What can hang from each mark
ridi: minu
gopok: dalu fiput ketag pavu vadoz
lekiz: gopok
minu: ridi
kino: gopok
nasu: ridi
dalu: gopok
ketag: gopok
vadoz: gopok
pavu: gopok nasu

Every row comes from one small tree of marks. The marks that hang from a mark follow it in brackets, in alphabetical order. Every link used is in the known rows. Which tree was each row made from?
Known rows
pavu[nasu]: [-0.306  2.343 -0.413  3.487  1.776 -0.804  0.161 -1.150  0.167  0.550
 -0.023 -1.989 -1.464 -0.506  0.482  0.518  0.769 -1.579 -1.092 -1.973
  2.879 -0.531]
kino[gopok[ketag vadoz]]: [-0.443  3.853  0.857  3.534  3.083  2.108 -0.697 -0.790 -0.017  0.020
 -0.218 -2.882  0.859  0.901  0.763  0.525 -1.190 -1.824 -3.341  0.808
  1.534 -0.512]
lekiz[gopok]: [ 0.072  2.973  1.533  2.298  1.057 -0.110  0.628 -0.584  0.744 -0.580
 -1.398 -0.883  0.026  1.216  0.542  0.333 -1.323 -1.913 -1.161 -1.472
  1.608  0.140]
gopok[dalu ketag vadoz]: [-0.985  3.173  0.524  2.365  3.129  0.840 -0.393 -0.851 -0.528  0.951
 -0.215 -3.013 -0.080  0.474 -0.188 -0.580 -0.538 -2.635 -3.606  0.736
  1.677 -0.343]
dalu[gopok[fiput ketag pavu[nasu]]]: [-0.102  2.830  0.912  4.817  2.151  0.661 -0.683 -0.385 -1.846  1.726
 -0.662 -3.045 -1.736 -0.456  0.442  2.592  0.191  0.043 -4.645 -0.716
  2.590 -0.279]
ketag[gopok[fiput pavu]]: [ 0.090  2.465  2.794  3.054  0.876 -1.130  0.086  0.052 -0.741  0.120
 -1.492 -2.515 -1.207  1.525  0.787  3.134  0.351 -1.320 -2.424  0.795
  2.444 -0.354]
minu[ridi]: [ 0.360  2.754  0.388  1.792  1.999 -0.314  0.573 -2.505  0.622 -0.653
 -2.481 -1.010 -0.402  0.792  0.458  0.990 -0.359 -2.047 -0.301 -1.997
  2.390 -0.362]
gopok[dalu fiput ketag pavu[nasu]]: [-0.991  2.470  1.068  3.687  2.632 -1.497 -1.034 -0.656 -1.993  2.316
 -0.672 -3.929 -2.407 -0.827 -0.668  1.012  1.030 -1.328 -3.663 -0.088
  2.318  0.119]
pavu[gopok]: [ 0.157  2.576  1.153  2.884  2.012 -0.265 -0.174 -1.577  0.850 -1.055
 -0.447 -1.637  0.910  1.004  0.368  1.333 -0.154 -0.984 -1.137  0.103
  1.960  0.306]
gopok[fiput]: [ 0.880  1.213  0.567  2.955  1.179 -0.679 -0.561 -0.122 -0.365 -0.028
 -0.906 -2.415 -0.930  0.852  0.381  1.204  0.295 -2.294 -1.342 -0.498
  2.631 -1.157]
ketag[gopok[fiput pavu[nasu[ridi]]]]: [ 0.105  3.085  2.169  3.671  0.649 -1.490  0.979 -0.653 -1.126  0.001
 -1.174 -3.354 -1.128 -0.039 -0.544  4.267  2.305 -0.639 -2.738 -1.662
  3.148 -0.180]
dalu[gopok[fiput pavu vadoz]]: [-0.185  2.190  2.032  4.227  2.482  0.672  0.837  0.135  0.032  0.616
 -0.360 -1.887 -0.340  0.563  1.264  3.345  0.757 -2.389 -4.879  0.326
  2.730 -1.142]
vadoz[gopok[fiput]]: [ 1.682  1.663  0.611  3.487  0.580 -0.433 -0.255  0.158  0.467 -0.055
 -1.905 -2.688 -0.107  1.304  1.296  2.190  0.001 -1.740 -1.908 -0.295
  1.699 -1.087]
vadoz[gopok[dalu fiput pavu]]: [ 0.236  2.322  2.720  3.475  1.275 -1.877  0.148 -0.318 -0.032  0.729
 -2.119 -3.075 -0.833  0.666  1.168  2.283  0.398 -2.572 -2.557  0.481
  1.088 -0.442]
gopok[fiput ketag pavu vadoz]: [ 0.385  2.477  1.225  3.196  3.585  0.443 -0.738  0.112 -0.507  1.063
  0.081 -3.986 -0.242  0.131 -0.255  2.380  1.492 -1.844 -4.934  1.020
  2.484 -1.126]
dalu[gopok]: [ 0.200  2.796  1.150  3.306  0.980  1.195  0.460 -1.255 -0.103 -0.524
 -0.983 -0.759 -0.287  0.836  1.415  1.024 -1.489 -1.506 -1.504 -1.089
  1.935 -0.697]
nasu[ridi[minu]]: [ 1.219  4.008  0.735  2.651  0.445  1.038  0.578 -1.688 -0.141 -2.169
 -0.822 -2.284  2.424 -0.034 -0.465  0.237  0.358 -2.308 -1.156 -2.526
  3.308 -0.622]
ketag[gopok]: [-0.124  2.994  1.588  2.464  0.492 -0.074  0.293 -0.663 -0.123 -0.602
 -1.332 -1.369 -0.572  1.653  0.979  1.367 -1.078 -1.188 -1.037  0.029
  1.996 -0.181]
ridi[minu]: [ 0.640  3.044  0.141  3.125  0.962  0.716 -0.118 -0.959  0.218 -0.916
 -0.583 -1.548  1.242  0.638  0.556 -0.759 -0.627 -2.395 -1.460 -0.967
  3.206 -0.548]
vadoz[gopok]: [ 1.304  2.910  0.858  3.104  0.896  0.112  0.194 -0.915  1.065 -0.362
 -1.431 -2.042  0.321  0.977  1.475  1.396 -0.575 -1.563 -1.116 -0.888
  1.218 -0.813]
vadoz[gopok[dalu ketag]]: [ 0.271  3.694  1.030  2.712  1.334  0.501 -0.640 -1.177 -0.530  0.588
 -1.896 -3.258  0.108  0.935  0.540  0.055 -1.546 -1.159 -2.344  0.344
  0.320 -0.045]
pavu[gopok[ketag] nasu]: [-0.405  3.116 -0.449  3.721  2.762  0.327 -0.880 -1.536 -0.295  0.539
  0.013 -3.011  0.017  0.126 -0.525  1.138  0.139  0.646 -2.733 -0.189
  2.402  0.834]
lekiz[gopok[fiput ketag vadoz]]: [ 0.317  2.577  0.551  2.707  2.341  1.285 -0.234  0.961 -0.148  0.762
 -1.020 -2.861  0.424  1.585 -0.387  1.110 -0.580 -1.557 -4.709  0.393
  2.244 -0.328]
nasu[ridi]: [ 1.323  3.193  1.313  2.107  1.042  0.003  0.695 -2.006  0.018 -1.618
 -0.740 -2.465  0.893 -0.227 -0.507  1.439  0.819 -2.039 -0.445 -2.521
  2.288 -0.960]

Write each row's tree
[-1.794  2.492  0.661  3.635  2.272 -1.684  0.282 -1.911  0.313  0.447
 -0.413 -1.777 -0.810  0.022 -0.055  0.502  0.174 -1.203 -1.739 -0.325
  2.072  1.129]
pavu[gopok[dalu] nasu]
[ 0.732  3.164  2.377  2.660  1.862 -0.097 -0.535  0.208 -0.804  0.677
 -1.556 -3.157 -0.249  0.976 -0.415  1.932 -0.391 -0.983 -3.648 -0.084
  1.623  0.204]
lekiz[gopok[fiput ketag pavu]]
[-1.640  2.548  1.387  3.027  3.206 -0.463  0.699 -1.395  1.023 -0.122
 -0.196 -1.633  0.830  0.936  0.120  0.905 -0.018 -2.561 -2.956  1.184
  1.854  0.367]
pavu[gopok[dalu vadoz]]
[-0.218  2.055  1.232  2.971  2.118 -0.217 -1.472 -0.873 -1.306  0.321
 -1.354 -3.408  0.118  1.416 -0.747  0.720 -0.831 -0.879 -2.953  1.737
  1.654  0.764]
pavu[gopok[dalu fiput ketag]]
[ 0.219  4.411  1.160  3.833  1.541 -0.218  1.038 -1.961 -0.265 -0.682
 -0.079 -2.842  1.173 -1.532 -0.724  1.444  2.206 -1.699 -2.284 -3.060
  3.873 -0.186]
gopok[pavu[nasu[ridi[minu]]]]
[-1.348  1.779  1.431  3.824  2.300 -2.729  0.019 -0.801 -1.001  1.955
 -0.710 -2.840 -2.655 -0.774  0.116  1.518  1.595 -2.470 -2.595 -0.657
  2.714 -0.231]
gopok[dalu fiput pavu[nasu]]
[-1.284  2.543  3.755  4.039  2.034 -1.615 -0.408 -0.927 -0.873  0.255
 -1.914 -2.528 -1.167  0.591  0.944  1.267 -0.520 -3.217 -1.975  0.772
  1.325  0.158]
kino[gopok[dalu fiput pavu]]
[-1.087  1.343  1.283  3.403  2.867 -0.807  0.181 -0.317  0.639  0.237
 -0.670 -2.402  0.397  1.459 -0.024  1.430  0.433 -2.752 -3.702  1.671
  2.353  0.061]
pavu[gopok[dalu fiput vadoz]]
[-2.367  2.351  0.308  3.931  3.539 -1.220  0.941 -1.433  1.124  0.923
  0.276 -1.972 -0.299 -0.051  0.158  0.925  0.802 -2.003 -3.586  0.319
  2.541  0.655]
pavu[gopok[dalu vadoz] nasu]
[-1.649  2.607  3.308  4.195  3.223 -0.945  0.243 -0.392  0.090  0.661
 -1.011 -2.664 -0.596  0.662  0.943  1.832  0.324 -3.948 -3.683  1.485
  1.658 -0.305]
kino[gopok[dalu fiput pavu vadoz]]
[ 0.367  2.561  2.900  2.828  1.462 -1.191  0.433  0.076  0.099  0.064
 -1.752 -1.898 -0.579  0.953  0.353  2.294  0.079 -1.988 -2.566 -0.555
  2.059  0.058]
lekiz[gopok[fiput pavu]]
[-1.605  3.503  1.430  3.819  2.585 -0.760  1.297 -0.328  0.523  1.201
  0.313 -2.221 -1.291  0.015  0.816  2.949  1.511 -1.329 -3.940  0.016
  3.071 -0.203]
ketag[gopok[pavu[nasu] vadoz]]
[-1.097  3.838  2.911  4.036  3.415  0.212  0.439 -1.219  0.951 -0.138
  0.035 -2.142  0.619  0.260  1.262  2.086  0.396 -2.960 -2.962  0.414
  1.774 -0.581]
kino[gopok[pavu vadoz]]
[-0.053  3.740  0.802  2.413  2.706  1.616  0.210  0.010  0.378  0.347
 -0.510 -2.209  0.896  1.035 -0.080  0.481 -1.152 -1.411 -4.008 -0.142
  1.673  0.026]
lekiz[gopok[ketag vadoz]]
[-0.664  4.130  1.465  3.874  2.388 -0.920 -0.133 -1.347 -0.581  1.957
 -1.200 -3.805 -1.150 -0.597  0.436  1.294  0.254 -0.694 -3.439 -0.347
  0.923  0.462]
vadoz[gopok[dalu ketag pavu[nasu]]]
[-0.600  3.187  2.995  2.495  1.770 -0.848 -0.536 -0.183 -1.496  1.099
 -2.127 -3.156 -0.770  0.823 -0.478  0.898 -1.105 -1.717 -3.715  0.452
  1.085  0.811]
lekiz[gopok[dalu fiput ketag pavu]]
[-0.739  1.975  0.852  3.077  3.342  0.308 -0.838 -0.297 -0.496  0.784
 -0.648 -3.362  0.646  1.415 -0.690  1.115 -0.089 -1.689 -4.714  2.308
  2.042  0.447]
pavu[gopok[dalu fiput ketag vadoz]]
[-0.940  2.189  1.419  3.957  2.855 -1.360  1.297  0.660  0.761  1.632
 -0.336 -2.368 -1.162 -0.015  0.319  2.902  1.832 -2.165 -4.806 -0.905
  3.107 -0.148]
lekiz[gopok[fiput pavu[nasu] vadoz]]
[-1.252  1.865  1.554  2.886  1.288 -0.582  0.656  0.511 -0.428  0.687
 -1.430 -2.192 -1.141  2.074  0.564  1.377 -0.354 -2.837 -3.501  1.713
  2.292 -0.465]
ketag[gopok[dalu fiput vadoz]]
[ 0.228  2.770  1.617  3.971  2.828  1.776 -0.366  0.071 -0.982  1.124
 -0.437 -2.950 -0.059  0.684  0.469  2.872  0.176 -1.342 -5.872  0.859
  2.325 -0.878]
dalu[gopok[fiput ketag pavu vadoz]]
[-0.021  3.841  1.407  2.931  3.796  0.845 -0.345 -0.934 -0.029  0.738
  0.455 -3.478  0.276 -0.197 -0.151  1.586  1.027 -1.854 -4.241  0.488
  2.110 -0.829]
gopok[ketag pavu vadoz]
[-0.116  2.626  1.620  2.231  1.257 -0.030 -0.575  0.116 -1.388  0.734
 -2.321 -2.703 -0.707  1.657 -0.531 -0.398 -1.972 -1.590 -2.980  0.188
  1.170  0.607]
lekiz[gopok[dalu fiput ketag]]
[ 0.094  1.726  1.541  3.389  3.068 -0.796  0.286  0.062  0.449  0.762
  0.114 -2.937 -0.524  0.197  0.405  2.867  2.080 -3.114 -3.678  0.296
  3.016 -1.294]
gopok[fiput pavu vadoz]
[-1.807  3.028  1.762  2.418  1.609 -0.224  1.102 -0.417  0.151  0.384
 -1.033 -1.566 -0.687  1.600  0.823  0.719 -0.876 -2.594 -2.779  1.259
  1.802 -0.182]
ketag[gopok[dalu vadoz]]
[ 0.320  4.163  0.757  4.202  2.337 -0.022 -0.458 -1.076 -0.153  1.302
 -0.606 -3.916 -0.590 -0.666  0.593  2.409  0.832  0.028 -3.486 -0.822
  1.449 -0.209]
vadoz[gopok[ketag pavu[nasu]]]
[ 0.889  2.468  0.937  3.105  1.149  0.051 -1.112 -0.080 -1.044  0.934
 -2.294 -3.802 -0.451  1.427  0.479  0.678 -1.069 -1.514 -2.943  0.818
  0.789 -0.349]
vadoz[gopok[dalu fiput ketag]]
[-0.646  2.597  1.833  2.995  3.527 -0.317 -0.603 -0.249 -0.970  1.681
 -0.460 -4.067 -0.717  0.189 -0.494  1.386  0.847 -2.682 -4.993  1.554
  2.081 -0.556]
gopok[dalu fiput ketag pavu vadoz]
[-0.256  2.570  2.084  2.794  2.397 -0.982 -1.212 -0.748 -1.833  1.231
 -1.221 -3.779 -1.285  0.196 -0.485  1.013  0.216 -2.008 -3.143  0.710
  1.714 -0.192]
gopok[dalu fiput ketag pavu]
[-2.037  3.780  3.128  2.583  2.211 -1.058  1.353 -0.614  0.166  0.688
 -0.715 -1.953 -0.800  1.011  0.672  1.779  0.025 -2.641 -3.620  1.417
  1.724  0.109]
ketag[gopok[dalu pavu vadoz]]
[-0.726  1.072  0.829  3.017  2.469 -0.926  0.241 -0.003  0.037  0.878
 -0.731 -2.362 -0.743  0.784  0.246  0.629  0.407 -3.800 -3.040  0.638
  2.477 -1.058]
gopok[dalu fiput vadoz]
[-0.064  3.473  0.293  3.466  2.417  2.927 -0.002 -0.679 -0.493  0.415
 -0.006 -2.006  0.565  0.830  0.789  1.052 -1.263 -1.053 -4.585  0.183
  1.796 -0.869]
dalu[gopok[ketag vadoz]]
[ 0.432  3.061  2.324  3.345  1.788 -0.643 -0.884 -0.368 -1.087  1.213
 -2.175 -4.192 -0.517  0.813  0.377  1.955 -0.156 -1.450 -3.614  1.060
  0.716 -0.171]
vadoz[gopok[dalu fiput ketag pavu]]
[-0.643  2.482  2.732  4.387  3.092 -0.214 -0.083 -0.142  0.536  0.235
 -0.461 -2.724  0.029  0.689  1.090  2.831  0.902 -3.144 -3.612  1.013
  2.276 -0.902]
kino[gopok[fiput pavu vadoz]]
[ 0.656  2.933  1.971  3.801  1.769  1.261 -0.910 -0.359 -1.646  0.636
 -1.062 -2.825 -0.746  0.743  0.596  2.567 -0.676 -0.568 -4.127  0.247
  1.912 -0.614]
dalu[gopok[fiput ketag pavu]]
